What can hang from each mark:
dafu: mero puna
kiribe: sigera
leba: puna
gatef: leba tefif
garok: puna
vuko: puna
puna: dafu garok kipoz kiribe ladas vuko
kipoz: palal

In the rows, zero is written as 128.
Known rows, with every way that one mark hangs from another:
(puna (kipoz palal) ladas vuko): [125  90 151 103 143 122 172 114 105  78 156 158 118 171 151 183 100 112
 145 154 156 165 142 119]
(garok (puna dafu kipoz vuko)): [158 107 151 141  88  81 131 130  87  87 120 178 128 150 119 190 102 111
 143 171  94 154 131 110]
(leba (puna vuko)): [133 121 102 132 134 113 120 111 129  83 125 170 106 133 116 119 101 146
 139 174 119 145  87 103]
(garok (puna vuko)): [151  93 142 120 105 110 140 109 157  99 109 163 117 147 111 141 110 136
 123 138  81 117  86  93]
(dafu mero puna): [ 97 160  94 104 163 105 113 101 172 152 141 129 133 161 113 170 153 167
 139  89  52  98  90 140]
(puna garok kipoz): [107 136 123 112 142  97 128 127  87 116 137 140 147 137 115 166 127 124
 143 123  96 151 125 146]
(leba (puna dafu kipoz ladas vuko)): [142 111 120 144 109 100 121 142  55  61 123 198 110 152 152 184  98 119
 155 233 159 206 151 118]
(puna dafu): [101 117 139  85 137 104 113 117 117 130 143 154 143 134 119 165 143 129
 122 119  78 149 115 118]
(dafu mero (puna kipoz ladas vuko)): [139 137 106 125 141 114 149 116 141  98 128 162 104 177 161 203 122 142
 175 140 118 131 116 138]
(vuko (puna dafu garok kipoz)): [112 129  99 141 129  62 124 154  70  95 126 148 140 111 144 185 129 125
  98 173 107 144 132 138]
(garok puna): [113 110 142 107 116  92 120 126 136 135 125 146 143 167  93 164 138 136
 102 130  43 120 107 117]
(gatef (leba puna) tefif): [ 63 108 127 133 171 105  89 183 123 126 137 127 145 100  89 175  72 138
 143 156 112 167  65 133]
(vuko puna): [ 95 124  96 114 152  78 144 143 142 122 140 140 123 133 136 163 153 141
  74 139  70  94  86 121]
(gatef leba): [ 68  92 139  96 175 128 119 159 146 139 141 137 135 130 108 190 110 134
 140 113  95 160  79 139]
(vuko (puna kipoz kiribe)): [111 148 108 137 143  69 156 192  82 108 110 150 132 135 151 198 144 120
  74 167  81 151 138 135]
(dafu mero (puna garok)): [107 149  94 113 163 118 104  88 169 131 116 123 144 133 114 143 138 171
 145  90  74 108  89 140]
(gatef tefif): [ 98 122 145  85 154 101 129 131 147 141 151 125 148 114 106 152 126 127
 126  85  70 110  76 115]
(dafu mero (puna garok kipoz ladas)): [111 144 103 119 152 109 119 120 114 116 118 140 140 171 144 199 136 149
 157 130 107 146 135 161]
(dafu (puna garok ladas vuko)): [135  82 130 100 149 146 150  92 156  71  90 157 116 130 163 126 101 137
 135 126 151 132  78 112]
(gatef leba tefif): [ 65  91 155  96 177 120 117 173 152 142 144 119 148  97 100 189  89 123
 147  93  98 144  56 131]
(gatef (leba (puna (kipoz palal))) tefif): [ 54 119 138 149 177  87 101 192  74 118 175 111 159 125  81 213  57 123
 153 174 133 183 115 148]
(kiribe sigera): [ 58 122 180  89 184  91 128 122 128 162 138 137 113 159 113 117 185 141
 141 132  61 141  72 125]
(dafu mero (puna garok vuko)): [144 131  92 124 152 133 122  69 190  93 101 143 118 115 132 121 110 167
 165 101 110 105  69 120]
(kipoz palal): [ 84 117 141  80 161 114 137 102 138 131 170 126 149 156 106 152 131 135
 112 103  87 131 113 119]
(puna dafu kipoz ladas vuko): [144  94 148 107 116 111 148 133  84  77 130 187 114 149 166 197 111 104
 157 170 147 184 139 119]

Rows:
[114 132 133 113 132  94 110 127  65 107 133 153 155 123 120 178 126 118
 144 139 105 175 144 139]
(puna dafu garok kipoz)
[132  82 148 110 140 132 161 101 101  58 133 151 127 148 151 157  85 117
 150 155 180 177 141 119]
(puna garok (kipoz palal) ladas vuko)
[109 103 174  99 137 117 137 158  49  95 125 162 156 163 154 214 122 102
 106 167 134 235 201 124]
(puna dafu (kipoz palal) kiribe ladas)
[138 110 118 113 155 133 141  82 163  81 101 145 120 111 134 108 101 142
 139 105 124 106  60 111]
(dafu (puna garok vuko))
[147  97 128 128 126 142 135 142 107  61  71 191 105 136 159 134 103 133
 113 205 152 213 127  95]
(leba (puna kiribe ladas vuko))
[120 158 125 148 123  86  96 178  27 100 105 176 149 138 120 189 120 120
 117 207 103 227 176 134]
(leba (puna dafu kipoz kiribe))
[125 123 127 123 100  85  85 112 144 139 122 153 147 158 100 189 143 158
 128 139  40 145 132 115]
(garok (puna (dafu mero)))
[121 122 120 115 120 108 101 119  89 108 123 163 144 150 147 206 134 139
 163 156 121 199 167 145]
(puna (dafu mero) garok kipoz ladas)
[ 70  97 125 142 171 117  79 172 120 110 113 122 155  74  89 150  58 141
 146 157 134 177  65 133]
(gatef (leba (puna garok)) tefif)
[103 131 131 140 144  68 144 178  61  96 129 143 151 130 151 206 126 115
  65 183 108 180 172 123]
(vuko (puna dafu (kipoz palal) kiribe))
[153 131 144 121 135 118 162 147  98  85  99 172 117 130 143 164 114 110
 142 141 116 177 131 118]
(puna kipoz kiribe vuko)
[112 115 129 115 136 125 115 162  88  95  85 173 132 158 141 159 127 135
  94 194 116 216 148 117]
(leba (puna kiribe ladas))
[161 123 153 122 121 113 143 147  78  76  96 183 126 117 149 179 108 104
 143 155 125 201 146 111]
(puna dafu kipoz kiribe vuko)
[115 114  94 133 119 118  64 110 104  96 102 167 138 137 136 157 122 167
 142 199 129 206 148 124]
(leba (puna (dafu mero) garok ladas))
[158  71 152 102 132 163 154 117 136  58  52 177 118 108 172 120 103 124
 123 145 162 201 116  96]
(puna garok kiribe ladas vuko)
[121 137 105 148 144  80 148 178  78  90  86 144 139 112 151 171 128 124
  78 166 104 163 137 136]
(vuko (puna garok kipoz kiribe))
[113 119 120 122 136  84 132 169 109 105  94 158 138 104 157 172 145 129
  56 162  83 161 126 106]
(vuko (puna dafu kiribe))
[155 136 134 137 149 127 153 134 102  66  70 156 131 111 147 142  94 118
 140 133 134 159 114 128]
(dafu (puna garok kipoz kiribe vuko))
[ 78 110 124 138 165 129  95 195  99 110  90 154 136 120 107 176  90 140
 119 183 113 223 110 132]
(gatef (leba (puna kiribe)))
[145 124 137 110 155 138 156 123 151  88  80 160 118 124 146 133 110 130
 118 112 107 136  88 103]
(dafu (puna kiribe vuko))
[148  60 146  96 119 146 130  93 128  61  93 180 119 109 164 133 101 125
 141 151 164 182 113  95]
(puna dafu garok ladas vuko)
[105 144 143 121 173 116 139 137  79  99 110 121 167 142 123 161 107 121
 112 123 116 170 152 142]
(dafu (puna garok (kipoz palal) kiribe))
[153 110 110 120 121 132 105  72 163  85 104 162 124  94 137 129 108 157
 173 126 126 157 101 104]
(puna (dafu mero) garok vuko)
[137 147 101 152 127  90 131 135  82  81 136 172 110 147 116 157 100 130
 156 194 122 160 118 127]
(leba (puna kipoz vuko))
[ 98  87 117 106 131  84 135 154 114 103 126 165 124 139 171 191 147 131
  68 177 104 146 120 112]
(vuko (puna dafu ladas))
[118 152 131 124 160 110 133 151  82 104  84 140 159 132 129 167 122 122
 119 122  97 163 132 146]
(dafu (puna garok kipoz kiribe))
[124 140 127 103 131 120 100 128 133 131  99 160 145 124 131 176 151 150
 128 125  70 191 145 116]
(puna (dafu mero) kiribe)
[121 107 116 130 135  97 120 156 106  86  68 154 144  80 159 145 130 136
  59 165 108 172 126 106]
(vuko (puna dafu garok kiribe))
[115 125  77 135 131  83  99 116 147 108 112 142 135 100 142 160 141 170
 104 154  86 132 109 121]
(vuko (puna (dafu mero) garok))
[ 84 135 188 122 179  94 132 158  61 129  84 144 127 139 127 127 164 125
 146 158  93 204 125 139]
(puna garok kipoz (kiribe sigera))
